What can hang from each mark:
meron: bevep gineg
bidu: musor tava
zelu: bevep sunubud
musor: bidu
tava: bidu gineg
bevep: meron zelu
milut: gineg
sunubud: zelu
gineg: meron tava

Every row comes from one small tree of marks. The marks that hang from a mark follow it in brackets, in alphabetical order. Every link used is in the known rows. Which tree was each row made from?
Known rows:
milut{gineg{meron tava}}: [ 0.63  2.69 -1.71 -1.02  3.97 -0.84 -0.97 -0.13 -2.92  1.51  2.46  1.54
  0.16 -0.90 -1.66  1.39 -0.29  0.90 -1.14 -0.65 -2.21 -1.20 -0.78  1.92
  2.00 -2.12  2.17  2.18 -1.09]
milut{gineg{tava}}: [ 0.20  3.69 -1.02 -0.87  4.22 -2.86 -1.86  1.51 -2.09  1.42  1.76  0.82
 -0.89 -0.76 -1.96 -0.40 -1.95 -0.46 -0.50 -0.69 -1.95  0.10 -1.66  3.51
  2.47 -1.65  2.30  2.95 -0.17]
milut{gineg{meron{bevep{zelu{sunubud}}} tava{bidu{musor}}}}: [ 1.33  2.10 -0.80  1.12  0.78  2.81 -0.18 -0.70 -2.10 -2.01  1.40  0.15
 -0.41  2.85 -2.68 -1.10 -0.02  0.76 -0.29  3.40  0.46 -0.59 -0.36 -1.39
 -0.79 -1.54  0.19  1.99  0.07]
gineg{meron{bevep{zelu}} tava{bidu{musor}}}: [-0.31  0.67  0.37 -0.04  0.86  1.70  1.76 -0.85  0.94 -0.78  1.96  1.02
 -1.61  2.68 -0.92  0.79  1.66  1.14  0.12  1.06  0.77 -0.73  0.93 -0.06
 -2.16 -0.46 -1.54  1.51  1.57]
bevep{zelu}: [ 0.11 -1.39  0.49 -0.24  1.20 -5.69 -1.42  0.56  1.99 -0.42 -1.10  1.13
 -0.51 -1.45 -0.22 -1.06  1.08 -0.38 -0.15 -1.43 -2.49 -0.04 -0.98  1.50
 -0.20 -1.21  2.28  0.72  1.55]
tava{gineg{meron{bevep{zelu{sunubud}}}}}: [ 1.42 -2.81  1.38  1.90 -1.40  0.64  0.03 -1.69 -1.02 -0.05 -2.09 -1.02
  0.95  0.87 -0.39  0.65 -0.53  1.51 -0.65 -1.41 -0.13 -0.69  0.23 -1.54
 -0.31 -0.90  0.87 -0.76  0.29]
sunubud{zelu{bevep{meron}}}: [-1.73 -0.27  0.34 -2.34 -1.62 -3.80 -0.64  0.47  2.31  1.54  0.18  0.66
 -0.88 -1.11  1.36  2.27 -0.45 -0.13 -0.61 -1.03  1.34 -1.43  0.98 -0.99
  1.63  1.03  1.65 -1.93 -0.39]
sunubud{zelu}: [-1.57 -1.08  1.23 -1.01  0.75 -5.30 -1.69  0.64  1.08  3.35 -0.36 -0.23
 -2.99 -0.40  1.00  1.57 -0.34 -0.53  0.04  0.14 -0.44 -2.28 -1.55  2.56
  2.14 -0.54 -0.13  0.47  1.15]
milut{gineg}: [ 0.01  1.01 -0.28  0.77  3.95 -4.64 -2.05  1.35 -0.95  0.95  0.03  1.44
 -0.90 -1.41 -1.28 -0.80 -2.12  0.44 -0.35 -0.67 -1.38 -0.17 -2.24  3.29
  2.74 -2.16  2.31  2.06 -0.65]
meron{bevep{zelu{sunubud}} gineg{tava}}: [ 0.00  2.38  1.74 -0.71 -2.37  1.96 -1.51  3.31 -0.81 -0.06 -0.69 -0.77
 -0.38  2.18 -2.18 -0.70 -2.15 -1.03  0.04 -0.76 -1.07  1.17  0.75 -2.54
 -0.22  1.06  1.11  0.06  1.58]
musor{bidu{tava{gineg{meron{bevep{zelu{sunubud}}}}}}}: [ 2.44 -4.90  0.66 -0.78 -1.47  1.10 -0.12 -0.05 -0.91 -1.85 -3.48 -1.48
  1.99 -0.17 -0.67  1.22  2.72  2.04  0.88  1.87 -1.76 -0.56 -0.65 -2.18
  0.28 -1.39 -1.35  0.08 -0.17]
sunubud{zelu{bevep{meron{gineg}}}}: [-2.49 -0.04  1.10 -1.52 -2.54 -1.14 -1.16  2.27  1.64  1.85  0.04  0.40
 -1.58 -0.76  1.39  1.39 -1.69 -0.25 -0.68 -1.02  0.78 -0.11  2.13 -2.26
  1.48  2.00  1.12 -2.51 -0.46]
sunubud{zelu{bevep{meron{gineg{tava{bidu{musor}}}}}}}: [-2.30  1.63  0.75 -0.93 -2.08  1.80  0.21  1.33  1.03  0.94  1.50 -0.74
 -2.10  1.35  1.28  0.03 -1.48 -1.50  0.13  1.78  2.23  0.21  1.71 -0.33
  0.12  2.17 -1.84 -0.91 -0.07]
sunubud{zelu{bevep}}: [-2.96 -0.38  1.58 -1.57 -0.28 -4.95 -0.64  0.80  2.27  2.89 -0.32 -0.76
 -1.74  0.23  0.85  2.15 -2.32 -0.04 -0.41 -0.27  1.43 -1.86  0.11  0.17
  1.53  0.64  1.58 -0.07  0.31]
gineg{meron{bevep{zelu}} tava}: [ 0.03  1.46  0.07 -2.60  0.29  0.17  0.31  0.02  0.06  0.65  1.72  1.54
 -0.77  0.89 -1.62  2.79  1.60  1.62 -1.02 -2.39 -1.50 -1.22  1.55 -1.71
 -0.63 -0.55  2.03  0.86  1.46]
musor{bidu{tava{gineg{meron{bevep}}}}}: [ 0.72 -4.05  0.93 -1.43  1.06  0.61  0.48  0.65 -0.37  0.41 -2.43 -0.66
  0.21 -0.78 -0.10  2.59  1.25  2.96  1.20  0.36 -1.04 -0.76 -0.47  0.80
  2.09 -1.05 -1.61  0.37 -1.31]
meron{bevep{zelu{sunubud}} gineg{tava{bidu}}}: [ 0.41  1.03  3.23  0.02 -1.14  3.16 -1.34  2.35 -0.46 -0.95 -1.49 -0.74
 -1.42  3.99 -1.94 -1.47 -2.52 -1.26  0.29  1.06 -0.29  2.40  0.60 -2.49
 -0.18  0.76 -1.26 -0.07  3.13]
bidu{musor tava{gineg{meron{bevep{zelu{sunubud}}}}}}: [ 0.00 -1.12 -1.57  2.46 -1.43  1.33  1.35 -1.01 -1.10 -1.18 -0.91 -2.61
  1.72 -2.17  0.84 -0.92  1.88  1.17  0.87  1.38 -0.13 -2.60 -0.58 -0.76
 -2.48 -0.42 -1.85 -0.53 -2.31]
zelu{bevep{meron{gineg{tava{bidu{musor}}}}} sunubud}: [ 0.12  2.39 -1.47  0.44 -2.23  2.86  1.56 -1.53  0.45 -1.46  1.00 -0.30
  3.59  1.25  0.54 -1.91 -2.11 -1.91 -0.11  2.06  3.98  1.92  0.42 -1.79
 -0.89  2.33  0.16 -1.01 -1.96]
musor{bidu{tava{gineg}}}: [ 1.08 -4.02  0.47 -1.18  2.45 -2.19 -0.65  0.44 -0.13  0.40 -3.29 -1.39
  0.52 -1.88  0.65  0.50  0.87  0.76  1.75  0.87 -1.76  0.18 -2.15  3.81
  2.05 -1.40 -1.60  1.26 -0.31]

Which tree is each row?
[ 0.52 -1.41 -0.26  0.00 -1.51 -1.04 -1.81  2.25  1.33 -1.86 -0.85  1.77
 -0.07 -2.80  0.79 -1.81  1.73 -1.12 -0.41 -2.38 -3.44  1.76  1.16 -1.68
 -0.53  0.14  1.77 -1.72  0.59]
bevep{meron{gineg} zelu}
[-1.80  0.64  1.39 -2.03 -1.53  1.22 -0.45  1.07  0.81  1.51  0.77 -0.26
 -1.95  1.45  1.01  1.24 -1.91 -1.12 -0.50  0.48  0.83  1.01  2.08 -1.30
  1.46  2.05 -0.97 -1.95  1.48]
sunubud{zelu{bevep{meron{gineg{tava{bidu}}}}}}
[ 0.42  2.64 -1.43 -1.41 -2.52  1.47  0.13 -0.55 -0.31 -0.29  0.63  0.23
  3.85 -0.06  0.18  0.06 -1.88 -1.38 -0.96 -0.85  2.10  1.86  1.07 -3.10
  0.42  2.43  2.63 -1.81 -1.85]
zelu{bevep{meron{gineg{tava}}} sunubud}
[ 2.57  1.22 -1.60 -0.97 -3.63  1.65 -1.56  0.08 -0.76 -2.34 -0.19  0.43
  2.18 -1.10 -0.26 -2.10  1.78 -2.02 -0.50 -0.76 -2.97  1.67  0.87 -2.88
 -1.03  0.75  1.17 -1.54  0.60]
bevep{meron{gineg{tava}} zelu{sunubud}}
[-0.38 -3.17  1.82  3.83  0.76  1.55  1.74 -1.63  0.48 -0.85 -1.02 -1.14
 -1.55  2.10  0.29 -0.66 -0.27  1.62  0.33  1.23  1.57  0.47  0.17  1.17
 -1.82 -1.31 -2.52  0.41  0.86]
tava{bidu{musor} gineg{meron{bevep{zelu}}}}
[-0.14  0.60 -0.86  0.02 -2.36 -0.20  0.01 -0.69  0.86 -0.59 -0.77  0.75
  3.78 -0.66  0.67 -0.34 -2.18 -0.71 -0.86 -1.02  2.53  1.07  0.80 -3.48
  0.52  2.00  3.07 -2.39 -2.47]
zelu{bevep{meron{gineg}} sunubud}
[ 0.04  0.91 -1.33  0.17  3.29  0.43  2.23 -3.44 -0.09  0.55  3.11  0.79
 -0.19  1.52  0.44  1.01  1.57 -0.03  0.33  1.50  1.54 -1.23 -1.33  3.53
 -0.53 -0.89 -1.91  2.44 -0.06]
gineg{meron tava{bidu{musor}}}
[-0.77  1.78 -0.06 -0.15  2.00  1.46  2.37 -1.73  0.58  0.80  2.32  0.88
 -1.64  3.08 -0.62  2.08  0.50  1.41  0.51  1.06  2.81 -1.21 -0.29  1.52
 -0.82 -0.11 -1.76  1.72  0.38]
gineg{meron{bevep} tava{bidu{musor}}}
[ 0.07 -2.82  1.76  1.25  0.07 -0.32  0.03 -0.14 -0.16  0.70 -1.44 -0.21
 -0.76  0.03 -0.38  1.22 -0.67  2.44 -0.55 -3.05 -0.93  0.04  0.80 -0.35
 -0.06 -1.07  0.76 -0.46  0.55]
tava{gineg{meron{bevep{zelu}}}}
[-0.76 -2.51  1.55  3.60  2.10  1.86  2.38 -1.89  0.42  0.83 -0.29 -0.65
 -1.51  2.19  0.62  0.32 -1.38  1.89  0.73  1.08  3.66  0.00 -0.80  2.69
 -0.68 -0.79 -2.86  0.62 -0.19]
tava{bidu{musor} gineg{meron{bevep}}}
[-1.00 -0.52 -2.66  2.23  2.40 -0.34  1.97 -1.43 -1.83  1.14  0.43 -1.63
  1.21 -4.12  2.17 -0.23  2.01  0.52  0.84  0.40 -0.16 -3.24 -1.67  3.76
 -1.03 -0.53 -2.75  0.36 -3.37]
bidu{musor tava{gineg{meron}}}
[ 2.23  0.43 -1.31  0.76 -2.69  3.19 -0.37 -0.49 -0.17 -3.44  0.51 -0.19
  1.91 -0.07  0.13 -3.51  2.38 -2.67  0.20  1.95 -0.78  1.82  0.17 -1.40
 -2.16  0.68 -1.39 -0.85  0.42]
bevep{meron{gineg{tava{bidu{musor}}}} zelu{sunubud}}
[-0.02 -3.96  3.00  2.48  2.81  1.11  1.24 -2.09 -0.32  1.49 -1.54 -0.37
 -1.69  2.67  0.23  1.94 -1.85  2.22 -0.03 -0.68  1.97  0.43 -0.23  1.58
  1.39 -0.95 -1.94 -0.34  1.87]
tava{bidu gineg{meron{bevep}}}
[ 2.31 -1.41 -0.78  0.51 -3.30  0.00 -1.89 -0.02  0.56 -2.84 -1.53  0.63
  2.19 -1.84  0.62 -2.54  1.90 -1.67 -0.42 -0.70 -2.51  1.19  0.44 -3.47
 -0.70  0.35  1.78 -2.45  0.19]
bevep{meron{gineg} zelu{sunubud}}
[-1.95 -0.20 -1.51  2.02  1.34  0.72  2.20 -0.22 -1.04  1.38  0.30 -1.45
 -0.10 -2.73  1.12  0.72  0.79  1.80  1.05 -0.12  0.97 -2.73 -0.84  1.94
 -1.23 -0.40 -2.53  0.22 -2.91]
bidu{musor tava{gineg{meron{bevep}}}}
[-1.32 -0.10 -1.64  2.26  2.33 -2.19  1.17  0.29 -0.91  1.23 -0.48 -2.16
  0.40 -4.06  1.98 -1.90 -0.02 -0.57  1.61  0.47 -0.14 -1.54 -2.70  5.16
 -0.43 -0.32 -2.67  0.92 -2.43]
bidu{musor tava{gineg}}
[-0.64  1.92 -0.45  0.08  3.57 -1.72  1.37 -1.56  0.28  0.86  1.74  0.10
 -1.19  1.44  0.25 -0.89  0.00 -1.64  1.11  2.02  1.63  0.16 -2.23  5.05
 -0.32 -0.64 -2.00  2.93  1.14]
gineg{tava{bidu{musor}}}
[ 0.88  1.12 -0.71 -1.66 -1.70  0.64 -1.54  2.00 -0.11 -1.56  0.71  1.70
 -0.26 -2.01 -0.09 -1.53  1.52 -1.51 -0.72 -2.40 -4.35  2.06  1.91 -1.42
 -0.51  0.68  1.19 -1.13  1.09]
bevep{meron{gineg{tava}} zelu}
[-0.15  1.91  1.97  1.12 -1.72  3.76 -0.51  2.13 -0.18 -1.09 -0.84 -1.29
 -1.25  4.03 -1.62 -2.86 -1.82 -1.54  0.87  2.38  1.00  1.62  0.19 -1.46
 -1.77  1.09 -1.70  0.76  1.73]
meron{bevep{zelu{sunubud}} gineg{tava{bidu{musor}}}}
[-1.59  2.89 -0.62 -2.38 -0.39  0.40  0.23  1.39  0.75  0.74  1.22  1.62
  1.63 -0.77  0.21  0.86 -2.19 -0.77 -0.92 -2.80  0.59  1.87  2.24 -1.47
  0.74  2.26  2.78 -1.12 -1.44]
zelu{bevep{meron{gineg{tava}}}}
[ 2.81 -1.65 -2.09 -0.60 -2.39 -3.21 -1.17 -2.31  1.89 -2.86 -1.05  0.96
  2.45 -2.51  0.33 -1.39  3.57 -0.73 -0.57 -0.71 -1.47  0.20 -0.58 -2.29
 -0.64 -0.62  2.76 -1.56  0.46]
bevep{meron zelu{sunubud}}
[ 0.14  1.50 -0.91  0.50  0.41  2.07  0.47  0.03  0.03 -0.38  1.52  1.13
 -0.39 -0.52  0.97 -1.52  0.59 -2.02  0.44  0.44  0.53  1.76  0.17  1.92
  0.06  0.81 -1.94 -0.07 -0.36]
bevep{meron{gineg{tava{bidu{musor}}}}}
[ 1.41  1.23 -0.16 -1.99 -1.25  0.75  0.12 -1.36 -0.57 -0.12  1.01  0.48
  0.83  1.78 -1.84  2.04  1.87  1.17 -0.87 -0.80 -0.77 -1.46  0.57 -2.68
 -0.97 -0.01  2.14  0.50  0.91]
gineg{meron{bevep{zelu{sunubud}}} tava}
